Known rows, with every step that occurs
l -> a -> q -> w -> x: [ -2.1 -20.0   0.8  -6.1   2.8  -5.2  -3.2  -9.3   1.3  -0.5 -12.2 -22.0
  -6.8  17.7 -16.6  27.5  21.8  16.4  13.7 -19.1  16.1 -38.4  -6.5 -19.9
  -8.8 -19.3   1.2   1.3 -12.0  -5.3 -11.5]
x -> l -> g: [ -0.6  35.6   0.2  -5.2  10.4  20.2 -21.7  23.4 -21.7   9.8  15.3  11.6
  18.3   8.8 -19.3 -27.1 -15.6 -28.3  -6.0  16.9 -14.9  -2.1   6.7  14.0
  14.7  -3.0  -3.7   2.6   0.4  19.1  21.3]
a -> q -> w: [ 11.6 -32.3  16.4 -28.9  -8.2   3.8 -10.1 -10.1  19.6  11.4   7.9   2.5
   7.5  20.0   6.2  15.6  21.6 -23.1  10.1  -0.5   1.1 -23.5 -21.5   9.0
 -20.2 -25.5  29.2   0.9  10.7  12.1   5.3]
q -> x -> w: [  2.2   2.7 -16.8  -4.2  -4.5 -12.8   2.1  21.8  14.5 -10.0  10.4   7.6
  12.1  -2.3   5.0  -9.9  -1.7  -2.3 -13.6   3.8   0.2  16.8  -6.5  17.3
  11.5   7.1 -14.1 -18.3   7.7  -2.1   0.6]
a -> q: [  5.3 -17.4   8.2 -18.2  16.0  24.9 -17.4 -11.1   7.7  11.6   4.3   0.5
   2.9  22.0   2.0 -22.2  21.0 -16.1  -3.2   5.8  -9.6  -2.8 -11.3   0.8
 -13.3  -9.8  21.1   4.0  31.8   9.6   4.5]
a -> q -> x -> l -> g: [ 20.6  -1.9  -2.6 -16.1   4.8   8.6 -23.6   6.0   3.7   0.9   2.0 -14.2
  -0.2  14.9  -3.7 -33.4  15.7 -22.4  12.3  12.9  -1.8  -3.1   4.9  21.3
  -9.4 -26.7  12.5  -8.1  17.8   2.9   9.1]
g -> w: [-25.0  13.0 -10.7 -13.4  15.1  -3.5  -0.1 -32.0   0.5  13.5  10.2  25.1
  -3.2   2.9  -9.1  -7.3 -37.6 -23.3 -29.0   8.5  -8.8   6.4 -16.2 -24.4
  15.1  -3.7  -4.4   5.9  13.4  -4.9   9.7]
w -> x -> l: [  8.1  -0.1 -25.2  24.3  -8.3  12.5 -12.7  16.5 -12.6  17.7   1.6  21.6
  10.2   1.2   6.5 -16.7 -10.3  10.5  -3.7   0.3 -11.0  19.1  10.3  13.1
  33.3  36.4 -24.1  36.8 -10.6   6.9  14.1]
l -> x: [ -3.5  30.5   6.0   5.5  26.0   9.2   8.4  18.9 -23.6  -4.7  10.8  14.1
   8.3  -4.4 -23.9  -9.4 -28.2  -4.2  -1.6  12.4 -14.8 -19.2   6.9 -19.1
  12.0  -5.9  -0.7  -2.6  -1.8   1.9   1.9]
x -> q: [  7.1  35.7  11.2  -2.4  17.3  19.9  -1.4  18.8  -5.7   7.2  11.2  28.6
  -4.7  -6.4  16.0  -4.3 -11.3  -1.7 -19.2  12.0 -20.1   8.8  14.4  11.7
   2.2  18.8  12.7   2.5  13.5  23.9  26.5]
g -> q -> w -> x: [-22.3 -22.1 -10.9   0.1   3.4 -26.4  12.4 -25.7  -5.1   7.7  -4.1  -4.5
  10.1  -9.2   3.2  18.7 -16.2  -7.5 -24.1  -1.1  13.4 -11.6 -17.8  -0.1
  34.6  -9.7 -21.3   3.6 -10.8   4.0   7.2]
l -> a -> q -> w: [ -0.7 -20.0  22.3 -31.9  -3.3   3.2  -3.1  -3.8   9.1  -0.7   2.8  -8.2
  -1.9  11.2 -19.1  29.2  13.7 -12.6  21.7 -12.4   7.6 -39.8  -8.9  -8.2
 -36.8 -31.8  40.9  -3.8   3.6   7.0  -2.4]
l -> a: [-22.0  30.2  11.6  -9.5  24.4  18.0  -0.3  10.3 -19.8  -7.5   8.7  15.0
  12.3 -14.9 -40.6  -0.8 -19.4  -3.0 -12.7  -3.0 -12.4 -22.1   8.1 -26.6
  -4.7 -12.0   9.5 -14.0   3.1  -9.5   5.1]
g -> w -> x -> q -> a: [  6.7  14.0   6.1  22.4   1.3 -22.9   0.8 -28.3   3.3  15.1 -12.2  -7.2
 -15.0   1.6  21.4  13.2  -6.5  15.2 -16.0   8.1   9.7  21.4  14.2  -7.6
  -6.2  20.4 -16.1  11.5 -31.3  -6.8  -9.8]
a -> q -> w -> x -> l -> g: [ 13.2  -4.8  -7.5  -2.5  -3.5   2.7 -24.7   8.5  -5.7  15.1  -2.1 -25.0
   1.1  32.8  -5.8  -2.2  18.5 -11.9  20.7   5.0  11.5 -17.4  -0.8  20.4
   4.8 -11.4 -10.8  17.2 -13.1  23.4   3.9]
g -> w -> x -> q: [ -9.0  30.9 -19.0  14.6  18.4  -6.3   8.1 -17.0  -5.3  12.0  -7.7  10.8
 -25.9   6.3  15.5   8.2 -22.4  16.7 -27.1  -0.9   2.6  17.6  10.3 -13.8
  27.5  29.1 -27.1  20.0  -1.0  12.4  10.0]
l -> x -> w -> q: [-19.8  21.5 -10.3  16.0   8.1   8.1  19.9  31.1  -9.0 -13.0 -12.9  -6.5
  -2.8   4.6   1.5  -8.6  -7.1  22.4  18.2 -12.0   2.9  21.5   1.1  -0.7
  15.5  56.6 -38.8   5.2   8.5  21.6 -16.7]
a -> q -> w -> x -> l: [ 20.9 -35.1 -14.0   7.5 -29.6   2.0  -8.3   5.6   6.8  20.3  -4.7   0.7
  -0.6  18.8  15.2  12.1  13.9   4.3  25.8  -9.9   4.7   6.6  -0.7  25.2
   1.9  17.3   2.8  43.2 -11.4  17.6   3.9]
g -> l: [-32.5  16.2   2.0   5.3  -5.7   0.9  -3.0 -13.7 -24.5  -1.9  35.4  16.6
  10.8  -7.9 -14.8  -9.7 -11.7 -24.0 -32.0  10.9 -19.4 -14.6 -11.7 -17.8
  31.5 -28.7   2.5 -12.0  -8.5  -3.8   4.2]

Rows
[ 22.6 -36.5   2.0 -23.2   5.0   4.5 -15.5 -13.7  23.0  -8.1  -2.6  -4.4
  -4.6   5.5  14.9 -20.6  24.0  -9.2  -3.7   4.2  -1.9  -2.3 -13.4   6.0
 -18.6 -35.0  17.5 -21.0  32.9 -21.2  -0.5] => a -> q -> x
[ -1.0  -1.0 -11.4   4.6 -12.1  12.4   9.1  16.0  -0.1 -19.0 -13.9   6.9
  -5.4 -32.7  -6.5   1.2 -10.1  19.7  17.8 -19.3  -4.5  18.0  17.6  -2.0
 -10.3  17.6   5.3  -1.0  11.0 -21.5  -5.6] => w -> q -> x -> l -> a
[  8.1 -21.4   4.1 -22.7  13.6   5.8  -2.1 -10.8  12.7 -18.2  -9.5 -14.7
 -11.7  -1.7 -14.0  -8.4  19.8  -1.7   6.3  -8.6   3.7 -16.7  -1.6 -13.7
 -33.6 -44.0  30.1 -30.0  28.2 -27.0  -9.5] => l -> a -> q -> x
[-24.0   8.7 -10.4   7.4   0.4  15.0   2.2  20.9   8.0  -4.4  -7.1   4.0
   8.3   7.3  12.3 -15.2   5.2  17.0   0.5 -12.1   0.5  32.7 -10.5  12.4
  18.2  61.7 -40.6   1.5  16.9  21.1  -7.4] => x -> w -> q
[ 10.7 -33.3  -4.7  -8.7  -2.0  -2.9 -12.6 -14.6   9.6   7.7  -5.7 -13.1
   3.8  27.4   7.2  11.9  26.5   8.4   3.8  -7.7  12.8 -28.6 -17.7   0.8
   2.8  -9.3  -9.3   9.6  -5.9   2.6  -2.0] => a -> q -> w -> x
[-19.6 -17.7  -2.0   4.6 -12.9 -16.2   6.9 -23.1 -10.8  -7.1   5.2 -29.5
 -13.0  15.2 -22.5  33.9  22.7   9.1   6.8 -20.9  15.3 -43.6 -10.5 -26.7
   4.1 -37.0   5.1  -2.2 -25.0  -6.7 -19.4] => g -> l -> a -> q -> w -> x
[ -5.7   8.5 -10.3  13.0 -16.0  -3.4   7.8  17.5 -16.6   1.5  -2.2   6.4
   5.4 -14.5 -23.8  30.8 -15.8  15.9  20.6 -16.8   5.0 -10.9  14.5  -3.3
   6.1   9.5   0.1  22.2 -29.5   1.8   0.8] => q -> w -> x -> l -> a
[ 20.3  31.3  35.7  18.9   8.3  -9.2  13.4  17.7 -10.5   4.3  -0.6  -3.1
  -3.1 -10.0  13.5  13.8  -6.4   3.2  12.5  20.7  -6.0   0.9  29.3   4.8
 -25.9   7.6  17.0  -0.5 -30.0   5.7  -2.9] => l -> x -> q -> a
[ 14.4  30.6  18.9  -3.6   2.0  -9.3  21.2  28.0 -10.2  -3.1   9.3  11.7
  -5.4  -6.4   6.4  39.1 -22.0  -3.3  16.0   5.5  -4.7 -25.7  12.4   5.6
  -8.1  -0.9  22.2   4.1 -14.1  29.0  11.8] => l -> x -> q -> w
[-27.1  33.5   7.2  17.2   6.7  -7.9  15.7   2.2 -37.7 -12.2  27.7   3.4
  -1.4  -7.9 -29.4   1.1 -24.5 -13.0  -8.7  14.3 -16.1 -23.7   0.1 -30.3
  26.8 -29.1   3.8  -9.3 -17.0   0.4  -7.9] => g -> l -> x
[ 19.0 -24.0 -15.8   8.7 -26.2  13.2  -2.0   9.1  17.0  -5.9 -10.2  20.1
   5.7 -23.0  28.9 -19.1  -0.6  12.1  12.9  -7.0 -10.0  36.8   3.6  23.1
   4.4  31.3 -11.8  11.6  21.6 -14.2   7.3] => w -> q -> x -> l
[  4.8  31.7  -5.7  18.3  21.7  11.2  -0.4  14.0 -11.5   5.0  -3.0  11.3
  -8.9   5.3  21.1  -3.5   0.3  22.5 -19.8   0.8  -7.4   5.2  16.0   0.1
  23.6  30.4 -20.7   9.8  -3.9  15.3  17.9] => w -> x -> q
[ 34.9 -39.5 -11.0  -5.9 -23.8   8.7 -14.1   5.1  23.0   6.2   0.6   8.2
  -1.1  -2.9  20.9 -18.6  14.8  -9.2  20.7   1.8  -4.8  25.2   4.5  28.1
 -17.4  -2.8  30.0  19.7  23.9  -2.5   3.9] => a -> q -> x -> l
[-22.9  -4.8 -14.5  10.5 -11.1 -19.3  23.2  -1.6 -19.3   7.5  -8.6  -3.9
  -0.4 -28.9 -20.7  36.7 -31.5   2.0   6.0 -16.9  11.6   4.8  14.9  -0.9
  11.1   6.2  10.2  27.8 -20.8   8.7  -4.2] => g -> q -> w -> x -> l -> a
[ -0.2 -10.8  -9.5 -12.3   1.6  -6.8   4.8  16.9  19.5 -16.7  -6.2 -22.5
  -8.0  10.2 -13.9   3.4  18.0   8.1  15.6 -13.1  14.6   8.5   2.6   4.7
 -21.5  -7.8  17.1 -14.4  21.5   2.5 -18.3] => l -> a -> q -> x -> w
[  0.1 -11.9  24.2  11.1  -8.5   9.5  -7.0 -13.9   8.2   1.7 -11.3  -0.6
  14.7  -7.1  19.9 -13.7  17.3   8.0  -2.1   4.5  -0.6  16.6 -10.1   2.6
 -16.7  22.6 -16.0 -13.6  -8.1 -21.0  -7.2] => w -> q -> a
[ 19.9  13.7  20.5  27.5   0.8  -4.6  -2.8   1.3  -1.9  10.7  -7.9  -5.6
   0.7  -2.5  27.0   6.9  11.9  18.2  -9.6  12.4   2.9   9.3  18.7   6.8
  -8.0  22.3 -12.2   1.9 -34.8  -3.0  -1.3] => w -> x -> q -> a
[ -2.7  -8.2  -7.5   0.4  -2.3  -9.7  -8.6  -2.5  -3.2   5.0   4.3   9.3
  17.0   6.3   0.1  13.9   2.5   8.8 -12.4  -2.7   5.3 -29.6 -16.8  -3.2
  25.2  -3.9 -28.5  -0.8 -22.4  -9.7   6.9] => q -> w -> x
[-14.5 -16.5 -17.1 -12.5  -2.5  -8.0  10.0 -39.4  27.3 -14.9 -14.3  11.7
 -12.1 -13.2  17.1 -15.3 -10.5   8.2 -19.2 -11.3   5.3  22.9 -19.8 -19.4
  10.1   4.2 -27.4 -20.4  33.6 -35.9  -5.8] => g -> w -> q -> x
[ 20.5  20.3  35.7   6.5  -2.3  -0.1  -4.1   2.7   1.4   7.3   6.5   6.6
   5.1  -7.4  23.3   4.4   3.0  -5.7  -6.4  19.4  -6.7   9.8  16.2  14.0
 -25.3  12.0  17.9  -5.9 -23.0   4.2   7.6] => x -> q -> a
[ -8.4   2.7  21.5   2.4  -0.7 -20.4  -0.7 -17.2 -16.8  22.5   4.3 -17.9
  18.2 -14.6  -0.8 -12.0 -18.4 -40.1 -10.2  27.0   4.1  17.9   6.3  18.7
  -7.4 -13.9  13.2  -1.0 -17.9  10.8  -1.8] => x -> l -> g -> q -> a
[-19.8   7.0 -12.7 -21.0  14.2 -10.4  -0.6 -33.7  15.6 -20.7 -15.6  -7.6
 -13.8  -1.2   1.1 -26.5  -7.4  -0.6 -18.4  -6.6   9.4   7.1 -21.7 -18.4
   9.0 -15.0 -36.3 -38.8  27.7 -32.0  -6.4] => l -> g -> w -> q -> x
[-11.3 -17.6   6.3  -9.8  -5.1  -7.5   5.5 -22.7   5.2 -25.7   7.3 -23.6
 -16.3  -3.0 -19.5  -1.9  19.9  -2.5  -0.7  -9.0   0.3 -22.5  -4.9 -27.1
 -20.4 -59.2  34.8 -30.1  15.2 -31.2 -19.4] => g -> l -> a -> q -> x
[ 13.9 -23.6 -10.7 -10.4  -3.4  -6.1  -6.2  10.4  28.3  -6.4  -0.5 -13.6
  -1.2  16.8  12.2 -11.7  25.8  -3.0   5.0  -2.1   8.9  18.0 -10.1  19.8
 -10.2  -2.0   1.9 -11.2  24.7   6.6  -8.6] => a -> q -> x -> w
[ -4.9   7.0  12.7  23.6  -7.2  -8.1  13.7  15.4   1.6  -5.4 -17.0 -20.0
   5.6  -0.6   7.9   1.7  10.2  17.2  24.0   3.4  11.0  24.3   2.7   4.0
 -11.5  48.2 -27.8  -4.5 -21.7   1.6 -32.7] => l -> x -> w -> q -> a
[  2.7   6.7  -7.9   0.5  -9.2   4.0   3.7  19.1  -6.1 -11.2   1.4  13.2
   1.4 -30.4 -20.2   2.8 -19.4   4.3   9.2  -8.6  -7.6   7.8  20.4  -0.2
  -8.9  -9.1  23.4  -4.0   0.9 -18.8   5.0] => q -> x -> l -> a
